Each row comes from the steps of one path. Every step used is in the known rows, and no mark comes twice. Write the path behind each row, first mark first.
In the rows, zero is written as 128.
Known rows
kuvifu > luri > dumuz > razit: [165 152 126 123  84  33 100 103 161 145 106 104 158  95 116 101 138 163
 112 110 173 144  82]
kuvifu > laki > zikezov > razit > muli: [172 172  80  94 114 141 149 113 134 185 145 107 124 116 158 134 133  78
 162 128 137 163 137]
laki > kuvifu > luri > dumuz: [173 142 134 132 101  11  97 143 146 135  92 101 135 105 107 107 157 164
 132  98 145 114  96]
muli > razit > dumuz > luri > kuvifu > laki > zikezov: [142 185 100  82  34  83 131 111 149 177 119  70 145 120 171 104 115 101
 124 144 161 150 127]
zalol > laki > kuvifu > luri > dumuz > razit > buru: [157 181 146 111  52  52  84 120 144 145  73 111 181  87  88 128 159 160
 122 108 155 104 118]
zalol > laki: [131 141 149 124 100 104 103 133 128 110 118 148 156 119  70 121 174 122
 120 140  84 148 148]
luri > kuvifu: [137 158 122 134  94  66 104 117 144 136 142 120 148 109  93 121 161 121
 124 139 118 162 123]
razit > dumuz: [151 150 126 124 117  66 100 133 135 117 146 130 148  97 119 120 103 151
 133 147 108 143 114]
buru > razit > dumuz > luri > kuvifu > laki > zalol: [198 201 134  92  68 107 130  91 122 181 106  72 134 147 109 131 132 143
 140 178 134 119 113]
muli > razit > buru: [101 171 126 107  89 109 101 116 111 139 139 104 143 105 134 112 126 150
 134 109 102 134 116]
razit > dumuz > luri > kuvifu > laki: [152 167  94  89  78  62 130 104 155 153 125  84 129 136 134 122 143 134
 122 175 155 145 116]
zikezov > razit > dumuz > luri > kuvifu > laki: [157 174  79  96  64  67 140  90 162 171 135  60 135 109 138 118 123 130
 140 163 164 175 113]
laki > kuvifu > luri > dumuz > razit: [168 158 124 128  65  36  95 119 162 152  87 103 162  90 106  79 137 174
 136  90 181 118  94]
zalol > laki > zikezov > razit > muli: [164 163 113 104  97 138 132 116 142 157 138 146 165  72  94 163 141  74
 161 123  95 181 154]
luri > dumuz: [147 139 138 144 112  44  69 139 138 123 141 118 140  96 118 114 145 131
 100 121 141 141 121]
muli > razit > dumuz > luri > kuvifu > laki: [124 174 104  83  44  69 137  90 153 166 129  61 150 128 149  94 123 138
 132 152 155 163 103]
laki > zikezov: [158 151 116 127 110 107 100 152 124 135 122 140 123 109 127 120 138 105
 124 121 110 127 152]
molafu > razit: [155 143 126 129 133  71  97 129 144 103 163 152 131 130 108 118 152 134
 103 126 116 149 130]
kuvifu > laki: [141 149 118 115 117 106 121 130 120 138 127 110 113 162 133  92 164 126
 122 149 129 129 131]
zikezov > razit > buru: [136 169 101 119 110 109 104 114 120 145 145 104 127  86 123 137 125 144
 146 120 108 145 126]
zalol > laki > zikezov > razit: [157 158 129 129  79 124 107 144 130 141 119 132 156  82  93 129 145  81
 136 121  99 164 168]
dumuz > luri > kuvifu > laki > zikezov: [157 167  84  91  72 105 131 120 142 171 102  95 104 148 144 121 180  92
 114 151 157 131 154]
laki > zalol: [174 142 163 126 102 127 101 118 114 123  87 140 137 123  90 110 140 142
 142 131 101 113 122]
buru > razit > muli: [151 181 103 103 142 121 132 102 123 164 181 130 133 112  95 149 144 143
 166 133  87 157 114]
kuvifu > laki > zalol: [178 151 160 113 103 140 116 119 107 138  78 116 121 168 119  95 157 125
 131 150 125 104 124]
zalol > laki > kuvifu > luri > dumuz: [168 143 163 130  81  19  95 147 147 124  79 116 162 107  71 122 182 143
 124 110 124 121 118]
laki > kuvifu > luri > dumuz > razit > muli: [176 163 108 100  82  52 118  92 173 167 106 118 170  79 106 115 134 166
 162  92 176 138  79]

Which path is each row?
[168 139 135 128 118   7 101 129 148 128 112 101 131 111 118 128 159 154
 108 118 139 139  85]  kuvifu > luri > dumuz
[124 158 137 118  82  73 105 120 134 130 149 108 170  88 134  92  83 149
 141 121 110 157 101]  muli > razit > dumuz
[160 181 128 128 124  75 104 132 118 144 175 111 144 101 109 128  99 160
 143 147  92 141 116]  buru > razit > dumuz
[181 189 104 124  72  67 119 132 146 180 145  75 153  98 159 125 100  71
 129 155 157 169 133]  luri > kuvifu > laki > zikezov > razit > dumuz
[149 158  97 103  79  51 115 104 162 138 132 107 144  92 107 139 128 152
 131 156 131 155 114]  razit > dumuz > luri > kuvifu
[197 176 120  95  48 101 136  78 147 171  87  66 144 115 121 119 115 129
 152 164 159 150 105]  zikezov > razit > dumuz > luri > kuvifu > laki > zalol
[150 160 109 113  95  85  92  85 163 157 152 133 175  71 117 125 124 136
 128 116 173 164 101]  luri > dumuz > razit > muli
[156 174  97 100 108  87 119 113 129 149 152 104 122 105 109 130 111 180
 147 148 102 133 121]  buru > razit > dumuz > luri
[160 174 114 121  88  92 114 140 132 166 124 103 128 145 144 118 167  70
 108 150 146 139 149]  luri > kuvifu > laki > zikezov
[164 156 152 125  47  45  94 122 161 140  72 117 188  91  72  93 161 153
 127 103 159 127 116]  zalol > laki > kuvifu > luri > dumuz > razit
[162 179 119 114  71  44  84 116 145 158  86  95 154  85 124 115 135 180
 130  97 173  96  96]  laki > kuvifu > luri > dumuz > razit > buru
[142 167 118 120  95  79 119 117 138 154 135  95 133 154 121 106 177 105
 116 157 140 152 125]  luri > kuvifu > laki
[158 145 147 112  85  69 132 139 138 122  73 134 150 127  59 112 184 152
 156 118  89 123 125]  zalol > laki > kuvifu > luri
[156 191  97 105  84  62 118 100 144 163 161  92 140  97  97 144 124 162
 140 158 115 154 115]  buru > razit > dumuz > luri > kuvifu
[151 150 141 122  91 116  97 156 121 122 109 156 151 109  93 134 164  86
 117 134  88 135 172]  zalol > laki > zikezov
[180 208  90  92  78  86 129 124 132 192 143  72 121 132 147 140 129 106
 125 171 143 133 144]  buru > razit > dumuz > luri > kuvifu > laki > zikezov
[171 164 136  98  64  61 116  96 171 156  90 133 197  83  71 129 160 146
 152 105 156 146 100]  zalol > laki > kuvifu > luri > dumuz > razit > muli
[172 157 110  98 101  50 125  77 172 162 123 119 166  85 116 136 138 158
 138 112 169 161  67]  kuvifu > luri > dumuz > razit > muli
[122 150 108  88  67  84 122 101 145 134 128 100 147  93 132  95  95 173
 145 123 121 152 106]  muli > razit > dumuz > luri
[178 166  74  89  80 109 136 125 143 169 116  81 112 108 171 116 101 113
 144 145 155 142 142]  kuvifu > laki > zikezov > razit > dumuz > luri
[163 174  69  99  58 111 140 108 151 186 113  73 109 121 145 116 159  85
 134 138 166 161 148]  dumuz > luri > kuvifu > laki > zikezov > razit
[149 142  97  96 101  78 116 115 146 122 125 122 124  99 119 124 115 173
 138 146 120 134 119]  razit > dumuz > luri
[171 158 105  99  61 105 118 127 147 142 108 120 155  66 107 146 109 109
 142 139 113 160 161]  zalol > laki > zikezov > razit > dumuz > luri
[175 174  77 111  56  70 121 111 165 168 132  91 147  55 131 144  97 110
 144 136 145 173 135]  laki > zikezov > razit > dumuz > luri > kuvifu
